Each row comes from the steps of one walk. Every step used is in the known rows, and no mark comes twice. Write the walk behind each row, first mark first.
Known rows:
g > x > c: [-14  -9  10   7  14  24  16  18 -18  -1  -6  -3   4  -3   4   3  14  11
  -4 -15  -5 -20 -10  11   3  12   7  -2 -15   2 -10]
m > p > g: [ -4  -4 -26  -8 -14  -9   2  -9   5  -7  -8  32   3   7 -16  -6  -9   9
 -32   0  14   2 -17   3   8  -8  13   5 -15   4  -7]
n > p > g > x: [ -2 -23  -1 -10   0   5  17   1 -10 -12   6   9   6   4  -7  14   4   9
   5 -10  -1  -9 -17   8  20  20   1   5 -34   8   7]
e > y > n > p > m > v: [ -6  -3  16 -42 -11  11  12 -20  27   5  -8  36 -13   6 -19   5  -9  -4
 -26 -25 -12  -7 -13 -11 -12 -14 -11  -9 -30   9  -4]
p > q: [ -4   0  -4   1  -4  15  16  -8  -3   6   5  16  -3   4   4   9  -2  12
  -1 -15  -5  12 -10   1  -5   5  -1   4 -15  -1  -8]
m > c > x: [-29   4  -4   6   8   7  -3  -2 -12   4   1  -3   3   4 -12   1  -1   4
 -27  -2   4  -9  -5   8  -6  11   1  13 -20  -2 -20]
g > x > c > m > p > q > v: [-27   4  29  -9   6  30  29  -4 -15  -4   6  52  -1  -3 -30  18  22  24
 -29 -19   3   4 -24  22   8  14  13  16 -38   1 -36]
q > v > m > p > g > x > c: [-31 -11  10   8  -8  19  21   7   9  -8  -6  41   4  -4 -27   9  28  18
 -46 -18  -2   0 -30  11  12 -10  18  11 -36  19  -7]
m > y: [ -5   6  -5  -3   2   2  -5  -2   5  -5  -4   7  -2  -1 -11   2  -2   1
 -32 -13   2 -17 -16  -1  -2  -5   4  -4   1   0  -6]
g > x: [ -6 -12  -2   7   6  18   5   3 -11  -9  -1   0   6   5   0   3   5   2
   7 -17   0 -19  -8  17   9  18   0   6  -7  -3  -3]
n > p > q: [  1  -6  16 -14  -7   7  16  -6   4   9  14   7  -5  -4  -1  18  -3   7
   6  -9 -11  17 -12  -8   0  10 -12   2 -31   5   0]
n > p > q > v > m: [-12  -4  40  -4 -15  11  18  -8  26   8  20  20  -9 -13 -16  30  20   5
  -4 -12 -22  34 -17 -10   0  -4 -13  10 -37  17   8]
q > v > m > y: [-18   7  20   6  -6   5  -3  -4  26  -6   4  19  -5  -9 -26  14  21  -1
 -41 -15  -9   0 -20  -4   0 -18   3   3  -5  12   3]
e > y > n > p > m > c: [-25  -2  17 -29  -9  13  31 -20  16   4  -6  26   1  13 -23   6  -8  -7
 -38 -24 -11  -5 -10  -7 -26 -28  -9  -2 -46   4 -11]
p > g > x > c > m > y: [-29  -4   9 -13  27   9  26   4 -26 -22   1  37   8   4 -21   4  14  24
 -42 -20   1 -25 -31  13  12  10  30   3 -36   1 -21]
p > g > x > c > m > v > q: [-26  -7  -7 -15  16   7  14  -1 -16   1   4  34  -2  -8 -20  -3  16  21
 -34 -22  -5 -12 -22   3   3  32  26   3 -55  11  -7]
y > n > p > q > v > m > c: [-34  -5  35 -10 -12  18  30 -20  15  21  17  29 -17  -3 -38  20  19 -10
 -39 -20 -19  30 -20 -23 -14  -8 -15  17 -50  20  -6]
m > v > q > p > g: [ -1  -8 -33  -6 -20 -12  -1 -10  23  13   3  24  -4 -23 -29   3  10  11
 -44 -10   0   6 -19  -7  14  12   5  -6 -36  18  13]
e > y > n > p > g > x: [ -4 -29  17 -29  -2  -4  38 -10  -1  -6  -5  30  15  11 -18  18   7   9
 -12 -32 -14  -9 -21   5   3   3 -14   3 -49   2  -3]
e > y: [  1  -1  11  -6  -5  -9  10  -6  12  -1  -9   6  13   6   1  12  -3   9
 -10 -16 -11  -1  -4   9 -11 -18  -8  -4 -12  -3  -3]
v > q: [ -2   0  -6   0  -8  -5   1  -1  11  11   2  -3   5 -15  -4  -3   8   1
 -10 -11  -7   3  -1  -6 -17   7  -1  -2 -21  -1   8]
p > g > x > c > m > y > e: [-25 -10  23 -14  28  10  32  -1 -28 -23 -13  45   8   0 -30   0  16  17
 -42 -25   5 -36 -35   8  16  11  24   4 -43   3 -26]
g > x > c > m: [-22  -2  31  -8  27  14  19  11 -25 -10   4  12   6  -2  -7   1  16  11
  -2  -8  -5 -15  -9  14   7  18  15   6 -26  -2 -19]
g > x > c > m > p > n: [-28  -4  13 -17  16  18  15   0 -24  -4  -2  47   6   4 -27  -7  16  13
 -26   0   7 -14 -17  16   9  14  32  15 -40 -12 -35]
e > y > m > p > g > x > c: [-33 -12  23  -6  -1   1  41   8  10 -17 -30  45  16   6  -9   1   4  22
 -37 -41   3 -14 -27  14   1 -21   7   3 -42   8 -16]
g > x > c > m > p > q: [-28   0  19 -12  12  26  25  -2 -16  -4   3  41   4   3 -17   2   5  21
 -27 -24   0  -5 -30  19   1  20  16  15 -44  -4 -36]
e > y > m: [-15   1  38  -6  -1 -15  23   0  22 -10 -16  16   9   1   3   4  -1   2
   0 -26  -6   3   0   0 -11 -25 -12   0 -12   2   0]
v > m > c: [-33   1   3  14   0   8  -1  -7  13   5   3  -4  -2   7 -11  -7   0 -10
 -34 -11  -8   2 -12  -7 -13 -13   7  11 -23  12   3]
v > m > c > x > g: [-35  10  23  12   6  -1  -1  -1   3   7   7   3   5  -2 -10  -6  12  12
 -43  -2 -20   4 -14  -4 -16  -1   2   6 -29  13  -3]
x > c > m: [-17   9  34 -15  21  -6  13   7 -13  -1   6  12   0  -8  -8  -2  11   9
  -9  10  -5   5  -1  -3  -3   0  15   0 -19  -1 -15]

Which walk is each row?
[-32 -14  -1   5  -2  17  17   9   7  -8 -10  30   9   2 -12  -7  11  15
 -44 -23  -4 -10 -36   7   7  -3  21   9 -41  13  -7] : v > m > p > g > x > c
[-38  13  30  17  -4  15  20 -10   1  13  16  31  -3  -5 -20  19  26  26
 -45 -12 -23  25 -19   1 -14  -1  -2  12 -36  19 -11] : p > q > v > m > c > x > g
[ -8   2   8  -5 -11  21  13 -10  25 -14 -15  37   2 -14 -31  -1   8  -2
 -45 -21   8 -28 -26   3  15 -16   5  -9 -16   4  -9] : q > p > m > y > e
[ -1  -7  -6  -2  -9   2  10  -4   4   7   3  25   5 -12 -22   6  19   4
 -12  13   1   7  -3   2  21  -1   9   2 -18  -5  -6] : q > p > n
[-22  11   9   7   8  -3   2   0 -16   8   3   2   3   0 -10  -3   6  17
 -34   6  -6  -2  -6   3 -10   7  -1   0 -16   7 -12] : m > c > x > g
[ -2   1 -20  -5  -9   0 -17  -8  14  18   0   3 -11 -13 -12  -6   1  -1
 -24 -14  -4  -4  -6 -10 -11  16   0  -3 -17  10   8] : m > v > q
[-18   8  44 -20  24  -2  13  -1 -11  -7 -11  27  -1 -12 -28  -5  12   3
 -42  -8   1 -22 -21  -9  -1  -4  14  -4 -25   1 -25] : x > c > m > y > e
[ -1  -1   9  -4   3   3   1  -9   2  -5 -17  15  -2  -4 -20  -2   1  -5
 -32 -18   7 -26 -20  -6   1  -5  -1  -3  -5   1 -10] : m > y > e
[-19   1   6  -1 -19   8  -2 -14  22   5   1  47  -3  -3 -35   3  23  -1
 -34   5   1  17 -11  -1   5 -17  15  19 -21   3  -9] : q > v > m > p > n
[-37  13  37   8  11  -7  14   5  -6   1  -4  13  -1  -4  -7 -10   7  10
 -25  -3  -1   1  -2  -7 -11   0  -4   3 -17  12  -9] : y > m > c > x > g
[ -7 -19 -35   2 -14   8   4  -6  11   4   2  25   2 -17 -28   6  15  13
 -37 -27   0 -14 -27  10  23  30   5   0 -43  17   9] : m > v > q > p > g > x
[-28   8 -19   5  -4  28  12 -11   1  -4  -3  13  -6  15  -7  -8 -11  -1
 -27  -9   7  -9  -3   4 -13 -16  16   1 -15   4  -8] : p > m > c
[-15   3  24 -10  -2 -10   4  -8  25  -3 -19  23  -7   3  -3   1  -8   0
 -14 -29  -2  -4  -7  -5  -5 -16 -10  -3  -9  13   1] : e > y > m > v
[-21   8  26   0 -18  10  24  -9  20  -2  -5  50 -12  -6 -21   9   7   6
 -17 -21  12  23 -11  -1   1 -11  -6  14 -13  11 -14] : y > m > p > q > v
[ -7 -22 -22   7 -12   3  22   1   8  -3   3  18  19 -19 -21  10  23  15
 -23 -23  -3  -7 -22  14  18  21   4   2 -47   6   9] : v > q > p > g > x
[-15   6  50 -41   5   2  27 -23   1   1  21  54 -14  -9 -51  27  19   2
 -35 -14  -8  16 -23 -15  -1   6  -8   9 -38   3 -24] : c > m > y > n > p > q > v
[-25 -10  14 -10  25   6  31   8 -31 -17   4  31   9   5 -10   2  15  23
 -10  -7  -2  -9 -15  14  14  15  26   6 -37   2 -16] : p > g > x > c > m
[-20   4   9 -23   3  -4   6  -4   5  24   8  41  -7 -32 -42  -1  30  12
 -45   7  -8   8 -11 -11   7  16  24  -1 -54   4 -13] : x > c > m > v > q > p > n
[ -2   8  21  -1   8 -10   0   6  -9   2   4   7   7  -9   1   0  12  21
  -8   9 -11   1  -3   3  -3  12  -4  -5  -6   2  -5] : c > x > g
[ -2   3   6   4 -10  17  21 -10  -2   5   8  27  -8  -3 -10  25  14  15
  -3 -10  -3  22  -5   5   1   0  -4   6  -8   5  -8] : p > q > v
[-21  -1  20 -15 -12  -9  19 -12  23  -4 -23  52   9   7 -16  -4  -1   4
 -24 -18   5   3  -7   2  -8 -29   5  10 -27  -7 -17] : e > y > m > p > n
[-19   7  37  -6 -23   1  33 -16  32  -4 -14  56   2   0 -19  21   5  15
 -27 -36   1  21 -15   8 -10 -30 -14  11 -25   7 -17] : e > y > m > p > q > v
[-18  -9  29 -24  -9  -7  20 -12  24  -3   8  43  -9 -10 -47  19  25  -4
 -51 -14 -13  11 -29 -25   5 -17  -3   3 -35  19   5] : q > v > m > y > n > p > g
[-36   4   8  18 -12  25  21 -17  10  10  12  24  -9   4 -21  18  14   5
 -37 -21 -11  24 -17  -2 -11 -13   2  17 -31  17  -6] : p > q > v > m > c
[-25  11  21 -11   0  12  10  -3  -1   1   9  12  -2  -3 -11   1   1  16
 -29   7 -10  -2  -9  -1 -12   2   2  -6 -36  12  -5] : n > p > m > c > x > g
[-26  -5  53 -38  29   9  23   5 -15  -4   6  24  -3 -10 -36   5  19  -2
 -35 -20 -10 -25 -28  -8   3  19   3   1 -44   0 -26] : g > x > c > m > y > n > p
[-22   8  16 -25  10   0   9  -4 -12   5   0  47   1  -2 -28 -10  11  11
 -33  17   7   6  -9  -1   1  -4  31   9 -34 -10 -32] : x > c > m > p > n
[  0  -4  -1   2 -17  -9   4   2  25  14   6  -1  10 -31 -19   5  19   1
 -22  -7  -8   6  -7  -2   1   6  -7  -4 -28   4   9] : v > q > p
[-14 -26  30 -29   6   1  49   5  -8   2 -11  28  12   1 -14  19  15  17
 -24 -30 -19 -10 -23  -1  -2  -4  -8  -5 -57   6 -10] : e > y > n > p > g > x > c
[  2  -1  26 -10 -14  10  20  -8   6   9  17  18 -11 -11 -15  34  13  11
   4  -4  -9  28  -7  -4   5   4 -14   4 -24  10  -1] : n > p > q > v
[-22   0  18 -13  26  19   0   4 -21  -3   2  18 -11   0 -14  -3   9  10
 -15 -11  -1 -22 -15  10  12  27  17   4 -22   8 -18] : g > x > c > m > v
[-21 -10   4 -14  15   7  16   3 -13  -8   5  39  -3 -10 -33   6  19  22
 -35  -6   3 -12 -28  13  38  22  21   2 -40  17 -13] : q > p > g > x > c > m > v
[-19  12  26 -21  10  -7   2   3  -1  -1   0  25   1  -7 -21  -9   3   6
 -33   8   5   1 -11   0  -2  -5  17   4 -23  -1 -25] : x > c > m > p
[-34 -10  12   0   5  10  31  14  -2 -15 -20  39   3   1  -9 -11   7  13
 -27 -25  14 -13 -22   5  12  -2  15   6 -30  12 -13] : y > m > p > g > x > c
[-10  10  13 -21   2 -11  -8 -11   5  -8   5  27   2   2 -25 -11  -6  -2
 -21   7  10   1  -9   7   3   2  11  12 -15  -5 -18] : c > m > p
[-31   0  34 -24  32  16  24   4 -23  -8  -3  32   0  -1 -30  -4  19   2
 -42 -26  -4 -30 -26   1  -2  14  13   3 -28  -6 -32] : g > x > c > m > y > n
